Known rows, with every way that one mark hangs from another:
dorefot{kegof{zogeti}}: [-14  16 -28  65   1 -19 -49  -4  16  21 -36  10  35 -24  23 -18]
ratosu{zogeti}: [ -1   9  23 -37  -5 -23 -50  11   3  -4 -48  36  26  -5  65  -7]
tedo{kegof{zogeti{ratosu}}}: [-25  -2 -91   9   2 -35 -25   1   2  -4 -52  -9  80 -12 -11  11]
zogeti{ratosu{dorefot}}: [ 12 -23  24 -69  10 -39 -35  -8  23 -19   1   2  51  17  -5  11]
zogeti{firem ratosu{rida}}: [ 14 -37  65 -32  -3  -1 -55 -11  -4 -27 -13 -10  72  46 -30 -22]
firem{zogeti{ratosu{dorefot fomu rida}}}: [ 20 -41  41 -17  -2  16  -1 -25   6 -16 -13 -19 -14  42 -23 -23]
kegof{dorefot zogeti{firem ratosu}}: [-12   7 -35  63 -10  10 -41 -25   7 -13 -27 -11  69  -8   6 -42]
firem{zogeti}: [-30 -26  25  36  -9  25 -34 -18   4  -8 -56   8 -28  22  23 -42]
kegof{dorefot zogeti}: [-11  25 -59  76  -9  10 -29  -4  19  21 -39  -5   5 -18  17 -36]
dorefot{kegof}: [-11   4  44  15   7 -28 -60   4  26  19 -30   6  23  -5  11  -7]
loguvus{tedo{kegof{zogeti{firem}}}}: [-54 -30 -50  74  19  27 -21  35   3   2 -41   5  11 -17  11 -44]
kegof{dorefot zogeti{ratosu{rida}}}: [ 28  14 -39  44  -6   5 -27 -11  11   9 -18 -11  44 -15 -16 -25]
kegof{dorefot zogeti{firem ratosu{fomu rida}}}: [ 18   0 -20  50 -10  18 -19 -19   5   3 -14 -30  39  11 -24 -41]
loguvus{tedo{kegof{zogeti{ratosu}}}}: [-38 -31 -47  51  23  11 -25  32   4   3 -34  10  26 -28   7 -29]
tedo{kegof}: [-33  -7 -29 -20   5 -33 -29  18  15   6 -55 -13  36  10 -16  14]
dorefot{kegof{zogeti{ratosu}}}: [ -3   9 -17  43   3 -29 -56 -12  13   9 -26  11  67 -28  16 -10]

Rows:
[-23 -39 -39  43  23  24   3  33   5   0 -14 -13  11  -4 -20 -32]
loguvus{tedo{kegof{zogeti{firem ratosu{dorefot fomu rida}}}}}
[-13 -12 -79   5   1 -19   2   0   2 -11 -33 -32  67  14 -37   4]
tedo{kegof{zogeti{firem ratosu{dorefot fomu rida}}}}
[ 54 -32  44 -88   9 -27  -5   0  20   3  19 -25   7  44 -49  13]
zogeti{ratosu{dorefot fomu rida}}
[ 55  -3  60 -48   3  -5  28  13  13  -2  17 -30  -3  43 -15  -1]
ratosu{dorefot{kegof} fomu rida zogeti{firem}}
[ -2  -5 -87  -7   4 -30   4   5   6   1 -32 -27  56   3 -36  16]
tedo{kegof{zogeti{ratosu{dorefot fomu rida}}}}
[-15 -35 -46  35  26  16   5  37   8   8 -14  -9   0 -12 -18 -24]
loguvus{tedo{kegof{zogeti{ratosu{dorefot fomu rida}}}}}
[ 29  -3  49 -24 -12  12 -34  16 -11 -13 -35  11  30  28  18 -24]
ratosu{rida zogeti{firem}}
[ 41   7 -22  18   5  -1  12  14  25  12   9 -22  -2  14 -36  -3]
ratosu{dorefot{kegof{zogeti}} rida}
[-31 -36 -38  58  20  25 -19  33  -2  -3 -29   0  29 -14 -10 -38]
loguvus{tedo{kegof{zogeti{firem ratosu{rida}}}}}
[ 52 -12  42 -68  -2   5  32  16   9  -5   9 -26 -28  59 -10  -7]
ratosu{dorefot fomu rida zogeti{firem}}
[-35 -31 -55  44  25   9  -9  32  10  -2 -22   3  23 -25   3 -24]
loguvus{tedo{kegof{zogeti{ratosu{dorefot}}}}}
[ 11   5 -27  62 -11  20 -31 -17   3  -8 -20 -19  61   1 -17 -41]
kegof{dorefot zogeti{firem ratosu{rida}}}
[ 45 -25  33 -70   8 -25 -21   1  17 -13  11  -9  40  29 -37  11]
zogeti{ratosu{dorefot rida}}
[-43 -35 -50  52  24  17 -11  30   6 -11 -24   0  30 -18   2 -33]
loguvus{tedo{kegof{zogeti{firem ratosu{dorefot}}}}}
[ 24 -44  75 -49  -1  -3 -39 -10  -1 -12  -5 -24  38  60 -41 -22]
zogeti{firem ratosu{fomu rida}}
[-30   3 -67  33  -1 -14 -21  -6   7 -13 -45 -30  90  -8 -23  -5]
tedo{kegof{dorefot zogeti{firem ratosu}}}
[-22 -10 -58  46 -10  -2 -51 -22  -7 -17 -39  11  71   2  23 -37]
kegof{zogeti{firem ratosu}}
[-46 -26 -54  65  21  19 -20  39   6  11 -40   9   3 -26  12 -36]
loguvus{tedo{kegof{zogeti}}}
